Every row comes from one small tree of marks. The marks that hang from a mark follow it in brackets, in the order of their numbers. Every link used is in the known rows. Which tree was each row made from?
Known rows:
Q195[Q467]: [ 10.6   3.7  -5.0  28.2  21.7   2.6 -27.3  20.8  -4.7   7.2 -25.8  29.5
  -1.6  21.4  -6.4 -17.7  16.3 -12.3 -30.5   7.7  -6.3]
Q112[Q114[Q467[Q586]]]: [ 12.5  17.4 -11.0  25.6  -4.0   4.7 -15.8   2.4 -14.9 -16.0  33.8  31.6
 -27.9  22.2  19.8 -20.6  13.7  -8.8 -31.0   1.2   5.9]
Q586[Q322[Q302] Q467[Q195]]: [ 12.7  23.2  -5.2  18.5  13.3 -19.9 -15.2  37.4  28.4   4.5  -0.7  35.9
   8.8   6.2 -21.0  19.4 -35.2 -43.4  41.2 -11.7 -25.2]
Q112[Q114[Q467[Q195]]]: [  9.4  17.3   9.6  35.9  -4.0  14.1 -27.5  15.0  -7.9  -1.4  12.4  21.7
 -22.5  26.0   1.6 -30.7 -13.8  -3.2 -22.9  16.3   8.9]
Q114[Q112 Q467]: [ 17.9  29.4 -13.3  18.0  15.6  31.5 -30.4  11.5  -0.2   7.1   3.7  29.4
 -31.4  24.2   9.4 -24.8   7.0  -4.1 -44.3  -0.7  15.2]
Q302[Q467[Q195 Q586]]: [ 17.3  -7.1   9.7  18.4  35.6 -23.0  -0.9   5.3   7.5  -8.8  22.5  23.3
   8.3  19.2  12.4 -27.3   4.2 -18.3 -23.0 -12.1  -1.7]
Q112[Q114[Q467[Q195[Q322] Q302 Q586]]]: [ -3.3  18.6  11.6  -3.0 -22.4  13.5  11.5  12.2 -11.3   2.3  32.0   6.4
  -4.3  42.2  11.5 -27.7 -28.9 -11.5 -24.4 -22.5   3.4]
Q467[Q195 Q302 Q586[Q322]]: [  5.3  16.8  29.1   3.2   9.8 -31.4  -0.4  13.8  22.8  -0.7   3.0  17.4
  24.8  25.9  -2.0  -0.9 -24.8 -23.5  14.9 -38.5  -8.2]
Q586[Q322 Q467]: [ 27.7  26.2 -11.0  11.5  11.2 -15.6 -34.4  27.1   1.4   0.7 -10.9  57.8
   2.6   1.7 -10.4  14.7  -3.4 -45.3  29.6  -3.3 -17.7]
Q195[Q322 Q467]: [  5.0   5.2 -18.1   4.7   3.8  21.9 -14.2  28.8 -21.6  14.2 -20.8  27.8
   4.1  21.4  -5.2 -15.4  11.0 -18.0 -40.1   6.6  -7.4]
Q114[Q467[Q586]]: [ 16.6  17.1 -17.5  14.9  11.7   1.4 -12.6   2.5   0.4 -11.0  19.7  37.1
 -12.8  11.7  21.5 -30.0  14.6 -12.7 -31.9 -12.8   5.4]
Q195[Q322[Q302] Q467[Q586]]: [-11.2   2.2 -33.0   0.7   5.8   7.8  18.3  29.3  -2.6   4.2  12.4  15.3
   5.1  20.5   2.1  -0.2   5.8 -25.7 -35.7 -18.8 -19.0]
Q302[Q467[Q195[Q322] Q586]]: [ 11.5  -5.0  -4.9  -6.1  18.7  -2.9  12.4  13.9  -7.8  -2.2  26.1  21.6
  13.3  20.0  11.9 -24.6   0.0 -23.0 -30.3 -14.1  -1.4]
Q586[Q322[Q195] Q467]: [ 22.3  17.8 -26.4  12.2  13.3 -23.8 -25.1  33.6   3.9  -1.5   7.2  39.2
  -0.6   0.7 -13.5  20.9 -15.0 -38.3  28.3   0.7 -25.6]
Q467[Q195[Q322[Q302]] Q586]: [-10.2  15.6  -4.0  12.7   0.3   5.4  23.6  23.8   8.2  -6.9  25.8   7.3
   8.2  10.8  10.9   2.2 -12.9 -12.5 -15.8 -29.6  -3.1]
Q112[Q114[Q467[Q195[Q322[Q586]] Q302]]]: [-11.4   4.0  15.4   2.7 -31.0  21.7  -9.0   4.3 -21.8  19.0  29.3  -1.4
  -0.8  52.6   0.8 -20.2 -28.9  -3.9 -18.5  -7.9  11.2]
Q322[Q586[Q467[Q195]]]: [  7.8   7.2  11.4  32.3  12.4 -10.4 -22.7  -5.9  -5.5  -8.5  13.5  27.9
   1.7  27.0  -1.9  -1.6 -17.0 -11.6  20.5 -16.2   0.3]
Q586[Q467[Q302]]: [ 17.9  29.8  16.3  28.4  11.1 -13.5 -19.8  18.9   7.7   7.2 -20.7  34.7
   7.0  15.0  -0.6   1.5  -1.8 -28.7  18.6 -25.4 -10.1]
Q112[Q114[Q467[Q195 Q302 Q586[Q322]]]]: [  6.8  16.0  16.1  -3.4  -9.8 -16.1  -7.7  12.3  10.9   2.4  26.4  18.9
   1.0  40.1  -2.4 -16.4 -35.9 -24.8   4.5 -17.2  -6.8]
Q586[Q467]: [ 24.1  26.3  -3.3  35.0  15.9  -5.7 -27.5  16.7  -3.9  -5.9 -11.4  46.6
  -6.8   3.5   2.0   0.9   9.1 -24.7   8.1  -6.9  -7.1]
Q322[Q302[Q467]]: [ 11.9  -4.1 -10.6  32.4  30.2 -10.7 -13.2  31.9  17.5  20.3   3.8  23.6
   4.2   3.5   0.6  -2.1  24.7 -31.2 -21.4   5.2  -9.0]

Which tree is each row?
[ -3.3   6.6  -5.2 -11.4   2.3   2.5  12.9  16.9  -8.2  10.9  -4.4  13.7
  17.8  38.0   4.0 -15.6   0.3 -22.6 -32.9 -30.7 -12.7]
Q195[Q322 Q467[Q302 Q586]]
[-10.8  -6.3 -34.8  26.2  24.6 -19.3  15.4  26.3  14.6  -4.7  26.5   1.1
  -3.6  21.7  -1.9   3.8  -2.1 -11.2 -27.0 -14.4 -25.8]
Q322[Q195[Q467[Q586]] Q302]
[  2.8  12.3  -1.8   1.0   9.5 -37.0   0.7  21.7  15.6  -0.2  20.6  11.4
  17.1  17.3   3.6  16.0 -10.0 -24.4   8.7 -31.0 -16.8]
Q467[Q302 Q586[Q322[Q195]]]
[ -1.5  -1.5   0.6  23.8  19.1 -12.5 -10.4  29.3   8.8  18.5 -15.0   0.9
  10.3  34.0 -11.8 -11.8  -7.5  -8.5 -22.7  -6.9 -18.6]
Q322[Q195[Q467[Q302]]]
[  3.2 -19.6  -1.5   0.8  11.0   5.2  -9.0   6.0 -18.1  15.7  23.9  12.8
  17.0  30.5   1.8 -15.8   0.9 -15.9 -25.0   0.4   6.9]
Q302[Q467[Q195[Q322[Q586]]]]
[ -4.1  -6.8 -36.9  11.6  17.9 -17.0 -11.5  48.3  21.9  20.6   1.5  12.9
   6.6  16.2 -27.2  16.5 -14.2 -33.3  -5.9   9.3 -35.8]
Q586[Q322[Q195[Q467] Q302]]
[ 13.7  23.6 -11.5 -14.0  15.6   7.0  -8.9   8.4  15.0  -6.5  30.3  26.2
 -17.6  33.4   2.2 -20.1 -30.2 -17.3 -20.7 -20.8   2.9]
Q114[Q112 Q467[Q195 Q586[Q322]]]
[ -4.4 -23.0   3.6  30.4  28.6 -15.6  -9.3   8.8  15.5  17.1  29.1   5.4
  12.7  27.4  -4.9  -3.3  -1.1 -17.5 -10.7  -4.1  -1.4]
Q322[Q302[Q467[Q195]] Q586]
[  4.3  11.6 -14.1  -4.1 -11.6 -22.3  -5.2  21.2   3.9   2.9  43.4  12.3
  -7.3  32.3   1.0  -0.7 -22.1 -26.9  -3.4 -10.3 -16.4]
Q112[Q114[Q467[Q302 Q586[Q322[Q195]]]]]
[ 12.6  27.9   2.7  19.7  19.1  28.7 -22.0  11.4   9.7   3.9   5.6  17.5
 -25.7  32.0   2.0 -34.8 -19.4   3.1 -39.2  -5.1  15.9]
Q114[Q112 Q467[Q195]]
[  8.8  31.0   0.9   3.5  13.8  11.3  -1.6   1.0  12.6   4.4  19.0  15.6
 -18.6  40.5  17.9 -24.0  -3.8  -8.3 -37.8 -38.0  10.0]
Q114[Q112 Q467[Q302 Q586]]
[ -7.6   4.4 -28.0   9.5   3.8  21.1  -0.9  41.4  -2.3  22.0 -11.8  17.4
   5.3  17.1 -10.4  -0.9   5.0 -24.7 -33.4   1.4 -16.6]
Q195[Q322[Q302] Q467]
[  6.9  -6.1   5.8  33.7  32.7 -12.7  -7.2  30.2  25.0  16.9   6.9  14.0
   9.1  13.0  -6.0 -11.8  -2.4 -24.4 -13.8   2.1  -7.7]
Q322[Q302[Q467[Q195]]]
[ -0.6  12.1 -12.4   9.4  -7.0 -11.8  -0.8  23.5  17.8  -3.5  46.4  20.0
 -13.2  24.3  -4.0  -1.3 -31.2 -29.0  -0.1  -3.8 -12.9]
Q112[Q114[Q467[Q195 Q586[Q322[Q302]]]]]
[  2.3  -1.2  -8.5  -0.4  14.7 -23.8 -17.1  38.9  15.2  25.8 -15.9  10.2
  18.8  33.5 -25.0   2.6 -19.5 -29.7  -2.7  -4.0 -28.3]
Q586[Q322[Q195[Q467[Q302]]]]
[  4.6  18.2  -2.4  11.1 -20.9  34.2 -15.4  23.1 -23.1   4.9  15.8  20.1
 -16.4  25.9   2.2 -28.3 -19.1  -7.9 -32.5  15.7   8.6]
Q112[Q114[Q467[Q195[Q322]]]]
[ 15.4  14.8 -19.6   1.3  -8.8  -6.2 -22.1  12.4  -9.4  -7.4  35.4  41.7
 -18.6  19.4   7.1  -6.9   1.8 -30.0  -9.9   4.7  -5.8]
Q112[Q114[Q467[Q586[Q322]]]]
[  1.9   4.1   8.7  14.4  20.0 -17.2   0.3   8.9   7.0   4.5  -9.3  16.0
  12.5  37.7   4.5 -16.6   5.9 -16.1 -22.8 -29.5 -11.9]
Q195[Q467[Q302 Q586]]
[-12.8 -18.0  -2.2  20.2  13.5 -15.6 -13.2   6.7  -2.1  19.4   6.6  -8.6
  12.8  49.8  -9.0  -2.1  -6.7  -2.5 -18.0 -13.1 -12.9]
Q322[Q195[Q467[Q302]] Q586]
[ 25.1  -5.4 -15.5  -6.5  30.2 -31.0 -10.9  16.4   5.1   2.8  19.4  44.1
  12.6  10.1   5.7  -1.9  19.9 -45.7  -8.6  -3.3 -12.8]
Q302[Q467[Q586[Q322]]]
[  5.3 -10.5 -24.8  33.4  32.5 -18.3  -4.3  39.3  18.2  17.9  23.6   7.9
   0.9   4.6  -2.5   3.9  12.1 -24.7 -21.8   9.2 -17.9]
Q322[Q195 Q302[Q467]]
[  8.7  25.9  -1.6  10.2  21.1  17.1  -2.6  -1.0   9.6 -13.6  30.2  17.6
 -24.6  36.3  14.0 -34.5 -18.4   3.8 -40.9 -25.2  14.1]
Q114[Q112 Q467[Q195 Q586]]
[ -4.8   9.7 -26.6  13.2  -8.6   8.9  -3.5  16.6 -12.3   7.7  24.0  24.3
   3.0  14.7  -0.3  27.8  -1.3 -30.5  10.7 -17.3 -10.0]
Q195[Q322[Q302 Q586[Q467]]]
[ 13.3  27.8 -18.5   9.3  17.4  18.9  -9.6  -0.1   0.7  -9.8  28.3  27.5
 -31.1  27.5  21.3 -24.4   7.7  -3.8 -45.9 -20.6  13.0]
Q114[Q112 Q467[Q586]]
[ 13.2  27.4  33.0  30.1  13.5 -15.4 -14.2  16.2  16.6   3.0 -18.2  23.1
  12.1  24.0  -7.6  -8.8 -30.0 -20.6  24.3 -29.5  -9.7]
Q586[Q467[Q195 Q302]]
[ -9.7  14.8 -18.2   7.9 -19.9  18.6  16.7  22.2  -4.9  -5.0  49.3   8.5
 -16.0  26.2   8.0 -14.0 -24.3 -14.1 -28.1  -8.7  -2.5]
Q112[Q114[Q467[Q195[Q322[Q302]] Q586]]]
